(in the rows, 128 means zero)
Known rows, with every step that occurs:
luko/seti: [126 150 121 113 152 121 141 107 121 172 123 145 150 136 102 146 109 133
 117  65  88 126 154 138]
popuru/zorukab/tifon: [137 127  77 120 178 109 107 110 114 165 150 148 156 131 113 139 165 129
 128  87  79 134  67 133]
pata/seti/luko: [120 166 126 119 163 124 155 148 137 102  83 164 149 128 114 126  99 150
 120 150 135 109 161 140]
tifon/luko/seti: [133 149 118 104 155 120 117  97 134 171 125 167 155 144 117 148  99 121
 106  74  75 127 143 135]
luko/seti/logi/popuru: [153 133 135 110 150 104 159 118 121 150 123 139 164 134  94 172 116 117
 106  71  84 112 126 125]
zorukab/tifon/pokar: [141 139  94 111 173 113 110  99 119 149 147 154 159 130 113 150 128 108
 112 116 103 119  83 134]
logi/seti: [118 145 128 117 161 116 132 108 126 163 135 151 155 139 108 136 118 133
 104 113  95 135 126 130]
pata/seti/logi/tifon/pokar: [151 160 119 111 174 108 139 130 122 116 119 162 158 134 113 152  79 122
 108 133 127 102  92 138]
seti/logi/popuru/bulibir: [151 108 133 124 150  94 149 118 122 128 143 143 162 114  91 178 127 135
  90 116  95  91 112 114]
luko/seti/logi/tifon/zorukab: [161 147 115  92 160  99 139 109 127 172 128 158 167 145 106 171  85  99
  96 101  87 112  87 130]
logi/popuru/bulibir: [133 104 117 130 156 106 141 110 117 162 154 147 160 112  86 159 148 152
  96  64  85 102 144 118]
pokar/popuru/zorukab: [138 104  96 122 156 102 130 119 108 170 159 123 156 124 100 154 170 147
 128  63  79 128 100 119]
seti/logi/tifon/luko: [154 132 117 100 170  97 117 116 149 113 137 161 167 138 120 161 103 116
  92 153  97 103  63 121]
tifon/pokar/popuru/luko/seti: [144 137 101 122 149 103 125  96 105 205 153 141 156 136 106 162 115 103
 121  61  81 131 108 124]
puged/popuru/zorukab/tifon: [135 115  60 120 185 108 113 104  90 140 148 145 156 131 119 125 186 120
 146  75  62 134  86 125]
luko/seti/pokar/popuru/zorukab: [143 150 117 116 137 104 144 129 109 184 144 135 159 132 100 161 103 116
 114  27  63 117  97 129]
pokar/popuru/zorukab/tifon/luko/seti/pata: [157 126  87 102 172 102 104  97 114 215 136 133 171 147 114 157 139 126
 109   4  61 141  79 131]
pokar/popuru: [135 107 115 116 151 108 146 121 123 150 145 119 157 121  95 156 156 151
 115  73  98 117 130 117]
popuru/zorukab/tifon/luko/seti: [146 142  79 107 175 108  92  92 120 194 143 170 160 146 123 145 133 107
 116  50  53 141  72 137]
pokar/popuru/zorukab/tifon/luko/seti: [158 118  84 104 166  95 107  94 115 206 151 145 166 141 112 162 146 113
 110   9  50 139  71 123]
luko/seti/logi/tifon/pokar: [154 156 124 100 161  99 129 103 120 157 134 154 164 143 110 171  68  94
 100 109  95 111  84 133]
puged/popuru/pokar: [124 114  81 130 170 115 121 109  82 120 145 142 144 124 117 124 170 120
 156 117  84 131 134 129]
popuru/zorukab: [124 129  93 126 164 114 119 119 111 154 151 146 149 128 110 137 157 143
 135 108  83 130 105 134]

Rows:
[157 136  85 116 165  99 113  88 110 210 150 142 163 139 110 161 126  91
 112  39  76 133  71 125] | zorukab/tifon/pokar/popuru/luko/seti
[160 144  90 104 171  98  97  96 121 169 137 167 163 147 126 161 118  96
 110  87  60 131  49 133] | popuru/zorukab/tifon/luko/seti/logi
[157 155  97 116 162 107 129 141 123 151 129 162 162 132 116 144 111 123
 109  37  81 111  67 132] | pata/seti/pokar/popuru/zorukab/tifon/luko
[156 144  88 114 170 104 110  91 109 220 134 130 168 145 112 155 118 103
 110  34  87 136  79 133] | zorukab/tifon/pokar/popuru/luko/seti/pata
[141 128 103 126 149 103 140 108 119 208 137 128 154 134 101 152 139 128
 122  27  75 134 120 119] | pokar/popuru/luko/seti
[142 135  75 118 178 108  95  99 102 168 163 157 158 133 117 147 147 107
 127 105  80 132  56 136] | popuru/zorukab/tifon/pokar
[141 117  94 119 156 102 116 106  96 172 172 135 158 126 105 163 144 120
 126  95  83 125  90 124] | tifon/pokar/popuru/zorukab
[142 152 132 111 132 110 157 130 120 169 132 133 160 129  95 162  88 120
 104  34  79 108 121 127] | luko/seti/pokar/popuru
[143 129  63 108 182 108 100  87  94 170 140 164 160 146 128 132 155  97
 135  41  39 142  91 129] | puged/popuru/zorukab/tifon/luko/seti
[154 123  81 121 169  98 110  98 115 183 158 140 163 130 112 157 147 102
 116  77  88 127  57 119] | zorukab/tifon/pokar/popuru/luko
[155 129 114 122 145  93 145 113 121 184 131 125 157 134 103 167 124 117
 115  61  82 125  99 116] | pokar/popuru/luko/seti/logi
[148 152 130 100 150 109 124 103 137 145 118 164 158 144 120 164  84 109
  98 112  83 117 119 131] | tifon/luko/seti/logi
[155 141  99  99 161  95 111 116 129 191 158 165 173 144 114 156  94 105
  95  27  48 116  49 123] | logi/tifon/luko/seti/pokar/popuru/zorukab
[119 113  97 127 161 110 129  97  94 137 144 147 147 116 106 137 141 142
 120  96  82 107 158 120] | puged/popuru/bulibir
[166 136 108 100 160  85 123 102 104 185 155 140 169 142 107 181  92  93
 106  68  73 119  54 125] | luko/seti/logi/tifon/pokar/popuru/zorukab
[172 138  96 113 160  89 118  93 112 189 143 140 166 139 112 177 110  79
 106  73  83 124  49 121] | zorukab/tifon/pokar/popuru/luko/seti/logi
[115 155 137 112 158 111 136 121 140 134 112 164 160 139 117 136  96 124
 101 179 110 126 125 128] | logi/seti/luko
[164 138 125  96 156  90 135 103 117 170 143 138 169 140 103 183  81  97
  96  78  89 110  76 122] | luko/seti/logi/tifon/pokar/popuru
[131 159 121 101 160 127 114 101 133 179 108 154 160 151 119 143  92 134
 103  70  88 130 154 145] | tifon/luko/seti/pata
[153 161 103 119 163  97 117 101 121 183 139 159 159 146 117 158  84  86
 112 112  85 122  64 130] | popuru/luko/seti/logi/tifon/pokar
[147 142 109 116 156  95 126 123 116 182 156 144 170 137 108 152 118 106
  97  59  66 127  36 121] | logi/seti/pokar/popuru/zorukab/tifon
[140 144 107  97 173 110 110  98 142 177 139 172 165 147 117 145  95 119
  96  61  72 123 102 131] | logi/tifon/luko/seti
[160 151  93 112 162  96 127 108 128 196 132 164 162 148 115 159 101  90
 108 104  77 124  67 127] | popuru/luko/seti/logi/tifon/zorukab
[157 135 130 101 152 106 135 108 135 149 126 163 168 141 110 171 106 107
  95  79  71 114 118 124] | tifon/luko/seti/logi/popuru
[161 143 120 108 169  97 145 131 119 128 126 145 163 131 107 164  91 124
 104 100 122 102  85 127] | pata/seti/logi/tifon/pokar/popuru
